Known rows, with every way that one mark hangs from another:
(J_208 (J_401 (J_294 J_473) J_711)): [-0.01 -3.95  0.26  2.41  1.22  1.88 -0.94 -2.01 -0.48  0.44  1.88 -0.09
  2.83  2.25  1.18  0.12 -5.69 -0.48  4.21 -0.23]
(J_711 (J_294 J_473) J_401): [-0.23 -3.85 -1.04  0.98 -0.53  0.02 -1.06  4.29  5.46 -2.09  1.17 -1.40
  1.33 -1.52  2.67  1.40 -3.42  4.62  2.60  0.17]
(J_711 J_401): [ 2.26 -1.03  1.25  0.25 -1.74  3.83  0.15  4.87  6.15 -3.87  0.96 -2.71
  3.36 -1.46 -0.15  2.56 -0.22  4.49  3.49 -0.66]
(J_401 J_294): [ 1.57 -1.31  1.68  0.12  2.02  5.84 -5.16 -0.31 -1.27 -1.95  0.25 -1.46
  4.45 -3.51  0.33  1.41 -2.93  3.21  2.40  0.38]
(J_294 J_473 (J_711 J_401) J_818): [ 0.76  2.70 -0.59 -1.78  0.13  0.12  3.26  3.52  0.13 -3.84  3.08  2.07
 -1.92  3.68  2.89 -3.58  1.38 -0.11  2.92 -1.01]
(J_401 (J_294 J_473 J_711 J_818)): [-0.34  2.18 -0.16 -1.89  3.49  2.06 -2.53 -1.55 -6.92 -2.30  3.02  2.82
 -1.11  1.41  3.78 -4.06 -0.92 -1.62  2.06 -0.35]
(J_711 (J_294 J_473)): [-1.04 -3.26 -2.25  1.53 -0.48  0.89 -3.32  2.48 -0.72 -0.73 -1.46  0.03
  2.19 -3.84  2.26 -0.14 -5.89  3.63  1.37  1.06]
(J_208 (J_401 (J_294 J_818))): [-0.20  0.34  2.68  1.01  5.14  4.54 -0.29 -0.61  0.32 -1.08  2.87 -0.45
  2.36 -4.07  0.83 -2.60 -2.32  2.72  2.78 -0.06]
(J_711 (J_294 J_818)): [-0.23  3.55 -1.97  2.51  1.22  2.52 -0.86  2.22  0.33 -1.85 -3.46 -0.25
  1.65 -7.89  1.73 -2.46 -2.49  4.68  2.24  4.14]
(J_401 (J_294 J_473) J_711): [ 1.33 -0.95 -1.57  1.44  0.56  2.74 -3.62 -1.86 -3.10 -0.72 -1.78  0.21
  1.97  1.29  0.87  1.04 -2.92 -0.48  3.36  1.90]
(J_473 J_711): [ 3.32  2.54 -0.14  2.55 -1.69  4.92 -1.32  3.21 -1.52 -2.26 -1.22  0.78
  1.98 -3.95 -2.56  0.59 -2.00  0.58  2.09  2.23]
(J_401 J_294 J_711): [ 1.76  0.59 -0.04  1.96 -0.95  5.53 -3.86 -2.01 -0.83 -2.05 -2.65 -1.51
  4.69 -1.16 -0.13  1.72 -1.80  0.78  4.13  2.84]
(J_711 (J_401 (J_294 J_473))): [ 1.76 -3.36  1.55 -1.48  2.38  2.86 -2.78  1.34  3.08 -2.04  4.03 -1.30
  1.54  1.30  1.36  1.41 -1.19  2.33  3.03 -1.94]
(J_473 J_401 (J_711 (J_294 J_818))): [ 2.29  5.38 -3.31  3.97  4.11  2.11  0.39  0.84 -0.94 -1.60 -2.09  0.84
  1.57 -4.55  0.46 -5.39 -2.74 -1.14  1.32  5.30]
(J_208 (J_401 J_711)): [ 0.43 -2.28  0.75  4.02 -2.42  3.44  1.70  1.04  2.67 -0.93 -1.14 -1.88
  4.47 -0.91 -0.36  1.25 -4.24  1.73  4.66  1.10]
(J_401 (J_294 J_473 J_818) J_711): [ 1.66  3.14 -1.95  1.89  2.25  2.83 -0.70 -0.99 -3.74 -1.22 -2.83  1.93
 -1.03 -0.67  1.73 -2.29 -0.44 -1.26  3.75  3.48]
(J_711 J_294): [-0.65 -1.55 -0.94  2.43 -1.25  3.55 -3.46  2.16  1.52 -1.90 -2.31 -1.91
  4.48 -6.15  1.22  0.93 -4.44  4.88  1.92  1.59]
(J_473 J_294 (J_401 J_711)): [ 2.60 -2.19 -3.29  0.71  2.14  5.64 -1.88  1.24  0.03 -0.99 -1.37 -0.95
  6.35  2.93  0.06 -0.40 -4.89  1.19  3.84  0.08]
(J_473 (J_401 J_294) J_711): [ 4.18  0.13  0.17  1.57  5.02  5.40 -4.35 -2.55 -2.49 -1.73  1.13 -0.91
  4.63 -0.21 -0.94 -1.48 -3.81 -2.42  1.68  1.77]
(J_818 (J_401 J_294 J_711)): [ 3.59 -0.50  0.89  2.62 -0.39  5.49 -1.84 -4.31  1.83 -1.56 -2.46 -2.60
  5.13 -1.11 -0.62  2.33 -2.98 -0.93  0.20  2.89]

Rows:
[-0.51 -2.91  0.52 -1.80  1.42  2.65 -5.12 -2.22 -6.57 -2.17  4.07  1.33
  1.91  3.71  2.70 -1.16 -2.84 -0.83  1.38 -2.42]
(J_401 (J_294 J_473 J_711))
[ 0.21  3.06 -1.80 -0.78  0.79  0.74  0.66  2.16 -5.90 -2.34  0.96  3.10
 -2.38  1.26  2.82 -3.97 -0.74 -1.30  1.77 -0.69]
(J_294 J_473 J_711 J_818)
[ 1.77  3.48  0.63  0.22  0.56  2.81  2.68 -0.07 -1.42 -3.73  0.09  0.28
  1.37 -1.10  1.48 -2.47 -0.67 -1.65 -1.39  0.21]
(J_294 J_711 (J_818 J_401))
[ 4.07 -1.02 -2.73  1.40  1.76  1.66 -0.44  2.45 -3.11 -0.62  0.74  1.71
  1.05  1.44 -0.54 -2.83 -3.89 -3.94  1.65  1.42]
(J_294 (J_473 J_401 J_711))
[ 3.39  5.21 -0.39  1.58  4.07  2.97 -1.43  1.13 -5.14 -0.85  0.67  3.95
 -2.17 -2.10 -0.03 -3.56 -1.19 -1.71  1.67  3.34]
(J_401 (J_294 (J_473 J_711) J_818))
[ 0.44 -2.79  2.11  3.41  0.47  5.10 -1.20 -2.97  1.54 -0.73  0.94 -2.15
  5.16 -0.30 -0.21  0.99 -3.86  1.03  4.48  0.73]
(J_208 (J_401 J_294 J_711))
[-0.42 -1.47  1.64  0.44  5.70  1.58  0.21  0.06 -2.25  0.40  3.95  1.14
 -0.80 -1.78  2.37 -3.58 -3.71  0.94  2.42 -0.92]
(J_208 (J_401 (J_294 J_473 J_818)))
[ 3.52  3.51 -0.97  2.52  2.36  5.73  2.95  1.76  1.91 -0.35 -3.00  0.41
  2.65 -1.44 -1.00 -1.15 -1.70  1.26  0.15  2.00]
(J_473 (J_294 (J_818 (J_401 J_711))))
[ 1.87  2.38  0.40 -1.76  3.89  5.80  1.00  1.25 -1.53 -1.94  3.04  1.16
  2.71  0.60  0.65 -2.96 -2.50  0.92 -2.09 -1.83]
(J_473 (J_294 J_711 (J_818 J_401)))
[ 3.85  4.39 -3.47  1.69  3.85  0.69  2.31  2.58 -3.99 -1.01 -0.62  3.54
 -1.76 -0.37  0.33 -5.73 -1.57 -4.54  1.89  3.11]
(J_294 (J_473 J_401 J_711) J_818)
[-0.80  1.96 -2.72  2.07  2.56 -0.43 -0.12  3.16 -1.36 -0.86 -2.57  1.57
 -1.10 -5.55  2.83 -3.13 -3.46  2.97  1.69  3.06]
(J_711 (J_294 J_473 J_818))
[ 1.29 -1.64 -1.38  5.20 -2.51  3.55 -0.06 -1.71  4.42 -1.55 -4.92 -2.94
  4.81 -3.61  0.32  1.78 -5.33  1.36 -0.15  4.87]
(J_818 (J_401 (J_711 J_294)))
[ 1.09  1.78 -0.56 -1.72  6.38  3.68 -2.41 -3.91 -5.36 -3.23  2.05 -0.10
  2.65  2.45  3.06 -5.19 -1.12 -2.49  2.19 -0.09]
(J_473 (J_401 (J_294 J_711 J_818)))
[ 4.04  6.92  1.68  0.96  3.63  5.51  0.44  1.22  2.89 -3.42  2.35  0.59
  0.53 -2.48 -1.13 -1.65  2.60  0.49  3.17  3.69]
(J_473 (J_711 (J_401 (J_294 J_818))))
[ 1.72  2.70  1.45  2.63  5.42  1.88  1.08  0.70 -2.82  0.84  4.26  3.29
 -1.64 -1.88  0.15 -4.30 -2.88 -1.13  2.07  1.88]
(J_208 (J_401 (J_294 (J_473 J_711) J_818)))
[ 0.87  1.63 -0.30  3.19  2.13  2.44  1.43  0.39  3.04 -1.71 -3.15 -1.22
  2.24 -7.92  1.58 -1.65 -2.96  2.57 -1.82  3.51]
(J_711 (J_294 (J_818 J_401)))
[-1.84 -2.65 -0.52  5.49 -1.88  2.18  0.13 -0.47  4.06 -0.64 -2.00 -2.48
  4.77 -2.81  0.69  0.88 -6.22  3.60  4.11  2.68]
(J_208 (J_401 (J_711 J_294)))
[-2.14 -4.86 -1.94  4.86 -1.32 -0.18  0.61  0.51  2.26  0.73 -0.62 -0.61
  2.67 -0.42  2.32  0.02 -7.24  1.87  3.65  1.94]
(J_208 (J_401 (J_711 (J_294 J_473))))
[ 0.40  2.24  1.37  3.28  2.46  4.22  1.17 -2.37  0.31 -1.04 -0.33 -0.53
  2.48 -2.07  0.52 -2.36 -2.01  0.50  4.30  2.69]
(J_208 (J_401 (J_294 J_818) J_711))
[ 3.91  1.64  1.36  0.35  2.17  7.00 -0.84  6.05  5.04 -1.54  4.37  0.52
  3.82 -0.17 -2.56  1.23 -1.05  4.21  2.64 -0.87]
(J_473 J_294 (J_711 J_401))
[-0.26  3.19 -4.63  4.17 -0.09  0.05  0.92  1.34 -1.10 -0.87 -5.21  1.94
 -0.85 -3.16  2.50 -2.35 -2.26  0.63  3.56  5.58]
(J_401 (J_711 (J_294 J_473 J_818)))
[ 4.80  4.83 -0.13  2.61  1.81  1.57  4.15  2.80 -1.51 -0.30 -0.48  3.20
 -2.83 -3.19 -1.41 -3.32 -1.37 -3.13 -1.91  3.71]
(J_294 (J_473 J_711) (J_818 J_401))
[ 1.36  7.05 -1.47  4.40  1.72  2.86 -0.20  2.26 -0.53 -1.93 -3.07  1.71
  0.63 -7.37 -0.17 -3.10 -1.43  1.68  1.73  6.09]
(J_473 (J_711 (J_294 J_818)))
